Each row was made from one walk, in order. Every step used is in the known rows, and no mark comes twice. Write each row's walk.
Known rows
toneki/gesom/roreki/teseb: [ 1.09, -0.66,  1.24, -2.03, -0.93, -0.22, -2.03, -1.12,  1.04, -0.56,
  1.00,  0.12, -0.22, -2.46, -1.52,  2.85, -1.34, -0.25,  2.24,  0.74,
 -0.42, -2.53]
gesom/roreki/teseb/feni/basu/toneki: [-1.63, -0.21,  0.70,  1.06, -1.45, -0.93, -0.18, -1.47,  0.52, -0.17,
  2.33,  1.69, -0.58,  0.99,  0.22,  2.67,  0.48,  0.30,  1.79, -3.57,
 -1.68, -0.14]
feni/gesom/roreki/teseb: [ 1.40, -0.08, -0.38, -2.59, -0.59, -3.06,  1.48,  1.64,  0.70,  2.33,
 -1.52,  1.14, -0.64, -2.30,  0.31,  0.49, -1.05, -0.81, -0.80,  0.73,
 -0.87, -1.88]
tepe/gesom/roreki/teseb/feni: [ 0.99, -0.24, -0.61,  0.03,  0.24, -3.05,  0.54,  0.35,  1.45,  0.93,
  0.52, -1.15, -1.94,  2.28,  1.32,  0.16, -2.87, -0.03, -2.81, -0.52,
  0.06, -1.75]
feni/basu/toneki/gesom: [-1.45,  0.05,  1.41, -0.53,  0.17,  2.04,  1.12, -1.18, -1.33, -2.31,
 -0.13,  0.35,  1.13, -0.68,  0.66, -0.05,  2.41, -0.32,  2.04,  1.50,
 -1.34,  1.69]
tepe/basu/toneki/gesom/roreki: [-3.11, -0.99,  0.94, -0.39,  2.74,  0.09, -0.36, -0.65, -0.56,  0.84,
 -2.94, -1.42,  1.46,  0.35,  0.17,  0.17,  1.04,  0.41, -1.28,  1.44,
  0.41,  1.99]
teseb/feni/basu: [ 1.36,  0.39, -0.96,  4.49,  0.52,  1.24,  1.17, -1.08, -0.61, -2.77,
  0.91,  0.22,  1.39,  1.47,  0.97, -0.27,  2.08,  1.72,  0.15, -2.45,
 -0.08,  0.85]
basu/roreki: [ 0.15,  0.24, -1.11, -1.75, -0.90,  0.97, -3.14,  0.42, -2.72,  1.87,
 -2.10,  0.28, -0.41,  1.11, -0.83,  0.01, -4.61,  0.63, -1.04, -3.01,
  2.39,  0.42]
basu/feni/gesom/roreki/teseb: [-0.61,  2.05, -2.05, -2.31, -1.15,  0.40,  0.22,  1.13, -0.82,  0.87,
  1.20,  0.35, -1.24, -1.52,  1.11, -0.92,  1.17, -0.38, -0.55,  0.44,
  0.95,  0.11]
roreki/gesom: [-2.43,  0.31, -0.45, -0.11,  1.19,  0.60, -0.83,  1.03,  0.78, -3.33,
  0.18,  0.82,  0.37,  0.00, -1.74, -2.34, -1.53, -2.55, -0.17,  7.69,
  1.87,  1.12]
gesom/roreki: [-0.37, -0.15,  0.87, -1.43, -1.37, -0.10, -2.23,  0.98, -1.30,  2.13,
 -0.55,  0.51,  0.68, -0.07, -1.80,  1.52, -2.41, -1.00, -0.43, -1.67,
  0.54, -0.10]
tepe/gesom: [ 1.49,  0.38, -0.89, -1.34,  1.68, -1.86,  0.84,  1.59, -0.16,  0.61,
 -1.26, -1.98, -0.79,  2.40,  0.71, -2.79, -3.07, -0.34, -4.14,  2.57,
  2.05, -0.54]
feni/basu/tepe/gesom/roreki: [-0.91, -0.19, -1.28,  0.37, -0.08,  2.01, -1.41,  1.93, -0.22, -0.58,
  1.13, -1.27, -0.86, -1.54, -1.16, -1.64,  2.24,  0.38, -0.39, -0.53,
 -2.99, -0.63]
gesom/roreki/teseb/feni/basu: [-0.71, -0.24,  0.08,  1.64, -1.13, -0.79, -1.08, -0.98,  0.71, -0.50,
  2.50,  1.51, -0.87,  0.19, -0.41,  2.75, -0.01,  0.72,  1.59, -4.36,
 -1.92, -0.87]
toneki/gesom/roreki/teseb/feni: [ 1.62, -0.77,  1.03, -0.66, -1.05, -0.29, -1.52, -1.72,  1.42, -0.87,
  1.17,  0.02,  0.03, -1.88, -0.85,  3.15, -0.91,  0.19,  2.11,  0.15,
 -0.35, -2.64]
feni/gesom/roreki/basu/toneki: [ 1.46, -0.49,  2.16, -3.16, -0.33, -2.68,  3.18,  1.48,  0.06,  3.81,
 -4.18,  0.88,  0.10, -1.69,  0.84, -0.08, -1.91, -2.59, -0.36,  2.09,
  0.09,  0.86]
basu/toneki: [-2.15,  0.99,  1.48, -2.45,  0.11, -0.13,  1.80, -0.41, -1.62,  0.93,
 -0.64,  1.07,  1.43,  3.36,  0.43, -2.03,  0.17, -1.38, -0.41,  2.77,
  2.89,  2.60]
toneki/gesom/roreki/teseb/feni/basu: [ 1.26, -0.90,  1.05, -0.08, -1.02,  0.22, -1.33, -1.89,  1.39, -1.79,
  1.38,  0.04, -0.08, -2.55, -0.54,  3.45, -0.03,  0.45,  2.73, -0.51,
 -1.64, -2.35]
teseb/feni/gesom/roreki/basu: [ 3.29, -0.31,  0.35,  1.95, -0.14, -1.97,  2.94,  0.05,  0.73,  1.52,
 -2.21,  0.51,  0.97,  0.36,  1.64,  0.36, -0.69, -0.19, -0.92, -0.60,
  0.93,  0.05]
tepe/basu: [-1.76, -0.29, -1.29,  1.34,  4.32,  0.35, -1.33,  1.05, -1.04, -0.32,
 -2.41, -1.71,  0.95,  0.52, -1.16, -1.87,  0.54,  1.82, -2.28, -0.61,
  0.71,  1.79]

Which walk is each row?
[-0.31, -0.03, -1.70, -1.90, -0.56,  0.37, -2.10,  2.97,  0.90,  2.68,
  0.88, -1.71, -1.14,  0.28, -2.04, -2.81, -0.25, -0.28, -2.81,  1.71,
  0.11, -2.03]  basu/tepe/gesom/roreki
[ 0.88, -0.14, -1.49,  3.96, -0.36,  1.15,  0.32,  0.02,  0.54, -1.10,
  1.35, -0.80,  0.43,  0.91,  0.72, -0.42,  2.34,  1.47, -0.92, -2.16,
 -1.20, -0.51]  teseb/feni/basu/tepe/gesom/roreki
[-0.24,  0.45, -0.49,  2.57,  0.74, -0.57,  1.70, -2.75,  1.66, -4.09,
  3.95,  1.50, -1.01,  1.30,  1.00,  0.55,  2.71,  2.02,  2.96, -1.62,
 -1.26, -0.68]  roreki/teseb/feni/basu/toneki/gesom
[-1.36, -0.14,  2.86, -3.38, -1.32,  0.11,  0.72, -1.44, -0.65,  1.49,
 -1.06,  0.58,  1.51,  0.83,  0.43,  0.97, -0.40, -1.94,  0.85,  3.36,
  1.74,  0.90]  basu/toneki/gesom/roreki
[ 1.69, -0.74,  1.58, -2.30, -1.17,  0.54, -2.35, -0.45, -0.04,  0.52,
 -0.73, -0.63,  1.07, -2.61, -1.60,  2.44, -1.89, -0.95,  1.12,  1.50,
  0.54, -1.87]  toneki/gesom/roreki
[ 1.46,  0.73, -1.64,  1.74,  1.24, -2.60,  2.38, -0.95,  1.99, -1.93,
  2.48,  1.63, -1.27,  1.18,  0.88, -0.70,  1.10,  1.85,  0.71, -1.10,
  0.05, -1.69]  roreki/teseb/feni/gesom
[ 0.47, -0.49,  2.14, -2.00,  0.56, -2.64,  1.67,  0.78,  0.42,  2.82,
 -2.27, -1.31, -1.55,  2.18,  1.13, -0.72, -4.18, -2.21, -2.28,  1.58,
  0.86,  1.07]  tepe/gesom/roreki/basu/toneki
[ 0.11, -0.16, -1.31,  4.45, -0.17,  1.59, -0.08, -1.22, -0.51, -2.72,
  0.14,  0.37,  0.58,  1.12,  1.24,  0.42,  0.21,  1.21,  0.25, -1.75,
 -0.07,  0.98]  teseb/feni/basu/roreki/gesom
[-1.01,  0.28,  2.26, -3.14, -0.23,  0.19,  1.44, -1.41, -0.75,  0.23,
 -0.84,  0.54,  1.60,  1.42,  0.49, -0.59,  0.11, -1.41,  0.65,  4.45,
  2.50,  1.13]  basu/toneki/gesom
[ 0.86,  0.22,  1.77, -0.75,  1.87,  0.85,  0.30,  1.44,  0.53,  0.65,
 -0.19,  0.14, -1.34, -0.09, -2.91, -3.65, -0.69, -0.98,  2.57,  1.03,
  0.82,  2.26]  roreki/basu/tepe
[-0.40, -0.29,  0.04,  0.12, -0.04, -2.65,  1.45, -0.30,  1.24,  0.55,
  0.51, -0.83, -1.80,  2.30,  2.19,  0.45, -1.45, -0.27, -2.18, -0.24,
 -0.96, -0.83]  tepe/gesom/roreki/teseb/feni/basu/toneki
[ 0.95, -0.94,  0.47, -0.06, -1.28,  0.84, -2.03, -1.30,  1.70, -1.42,
  2.13, -0.04, -0.30, -2.93, -1.25,  2.83,  0.99,  0.61,  2.72, -0.25,
 -1.92, -2.88]  toneki/gesom/roreki/teseb/feni/basu/tepe
[-1.25, -0.20,  2.43, -1.79, -1.30, -0.60,  1.34, -2.44,  0.51,  0.48,
  0.44,  1.18,  0.89,  1.52,  1.13,  1.58,  0.46, -1.04,  1.49,  2.21,
  1.31,  0.31]  basu/toneki/gesom/roreki/teseb/feni
[ 2.85, -0.12, -0.65,  1.77, -0.66, -1.78,  2.21,  0.25,  0.43,  1.51,
 -1.67,  0.44,  1.58,  0.47,  1.71,  0.53, -0.17,  0.33, -2.00, -0.64,
  1.14, -0.82]  teseb/feni/gesom/roreki
[ 0.18, -0.21,  0.78,  3.28, -0.74,  1.10,  1.58, -2.19, -0.27, -1.69,
  0.50,  0.41,  1.75,  1.20,  1.90,  1.46,  2.23,  0.67,  0.98, -1.31,
 -0.44,  0.93]  teseb/feni/basu/toneki/gesom/roreki
[-2.98,  1.02, -2.41,  1.14,  3.57,  2.14, -1.69,  0.78, -1.63, -0.83,
 -0.75, -2.05,  0.15,  0.37, -0.30, -2.36,  2.13,  1.96, -2.14, -0.58,
  1.33,  2.65]  tepe/basu/feni
[-1.03, -0.28, -0.52,  1.46, -1.43, -0.21, -1.62, -0.48,  1.13, -0.11,
  3.14,  1.19, -1.09, -0.25, -1.02,  2.09,  0.97,  0.89,  1.65, -4.04,
 -2.31, -1.40]  gesom/roreki/teseb/feni/basu/tepe
[-1.04,  0.35, -1.48,  0.72,  0.33,  3.14, -1.52,  1.65, -0.87, -1.88,
  1.73, -0.21,  0.02, -1.80, -2.11, -2.26,  3.51,  0.96,  1.13, -0.64,
 -2.33,  0.20]  feni/basu/tepe
[ 0.45, -0.58,  3.12, -1.20, -0.27, -0.56, -0.68,  0.47, -0.63,  2.27,
 -1.59,  0.60, -0.38, -0.33, -1.80,  1.17, -3.47, -1.95,  1.75, -1.91,
  0.17,  1.86]  gesom/roreki/basu
[-2.14, -0.34, -0.93,  0.81, -0.07,  2.67, -2.12,  0.18, -1.60, -2.61,
 -0.70,  0.37, -0.52, -1.39, -0.44,  0.12, -1.11, -0.18,  1.02, -0.27,
 -1.63,  1.46]  feni/basu/roreki/gesom
[ 2.81, -0.34, -0.15,  1.90, -0.47, -1.41,  2.43,  0.62,  1.20,  1.91,
 -1.43,  0.34,  0.64, -0.03,  1.05, -0.30,  0.30, -0.03, -0.87, -0.45,
  0.58, -0.39]  teseb/feni/gesom/roreki/basu/tepe
[-1.24, -0.15, -1.61,  0.45,  0.17,  1.39, -1.15,  1.39,  0.63, -1.32,
  2.28, -0.79, -1.76, -1.56, -1.00, -1.39,  2.62,  0.82,  0.39, -1.06,
 -3.70, -1.08]  feni/basu/tepe/gesom/roreki/teseb
[ 1.17,  0.03, -1.27,  4.03, -0.25,  1.53, -0.01, -1.17, -1.23, -1.76,
  0.00,  0.12,  0.80,  1.52,  1.34,  0.64,  0.33,  2.02,  0.03, -4.10,
  0.07,  0.76]  teseb/feni/basu/roreki
[ 3.36,  0.42, -1.31,  1.94,  0.44, -1.60,  3.03,  0.28,  0.34,  0.30,
 -1.55,  0.15,  1.65,  1.10,  1.81, -1.12,  0.41,  0.83, -2.08,  0.58,
  1.93, -0.58]  teseb/feni/gesom
[-2.36,  0.50, -2.29,  0.14,  2.76,  0.87, -0.68,  1.39, -1.14,  1.02,
 -2.24, -1.93,  0.12, -1.31,  0.64, -1.36,  1.93,  1.35, -2.76, -0.13,
  0.31,  1.79]  tepe/basu/feni/gesom/roreki
[-0.25,  2.06, -1.80, -2.53, -1.30,  0.97,  0.12,  1.60, -1.58,  1.60,
  0.01, -0.03, -0.33, -1.58,  1.09, -1.13,  0.76, -0.81, -1.32,  1.09,
  1.59,  0.55]  basu/feni/gesom/roreki
[-0.59,  0.04, -1.95, -1.70, -0.41, -0.29, -1.97,  2.51,  1.65,  1.96,
  2.10, -1.20, -2.14,  0.18, -1.86, -2.62,  0.23,  0.21, -2.09,  0.97,
 -0.52, -2.54]  basu/tepe/gesom/roreki/teseb
[-2.19,  0.54,  0.87, -0.08,  0.46,  1.78,  1.41, -0.53, -1.95, -1.82,
  0.17,  0.76,  0.97,  0.66,  0.63, -1.06,  2.42, -0.28,  1.25,  0.29,
 -1.04,  2.65]  feni/basu/toneki
[ 1.62, -0.42,  2.52, -2.14, -0.80,  1.07, -1.53, -0.89,  0.16,  0.25,
 -0.66, -0.64, -0.13, -2.79, -1.16,  2.00, -1.92, -1.48,  2.65,  1.33,
  0.51, -0.09]  toneki/gesom/roreki/basu/feni
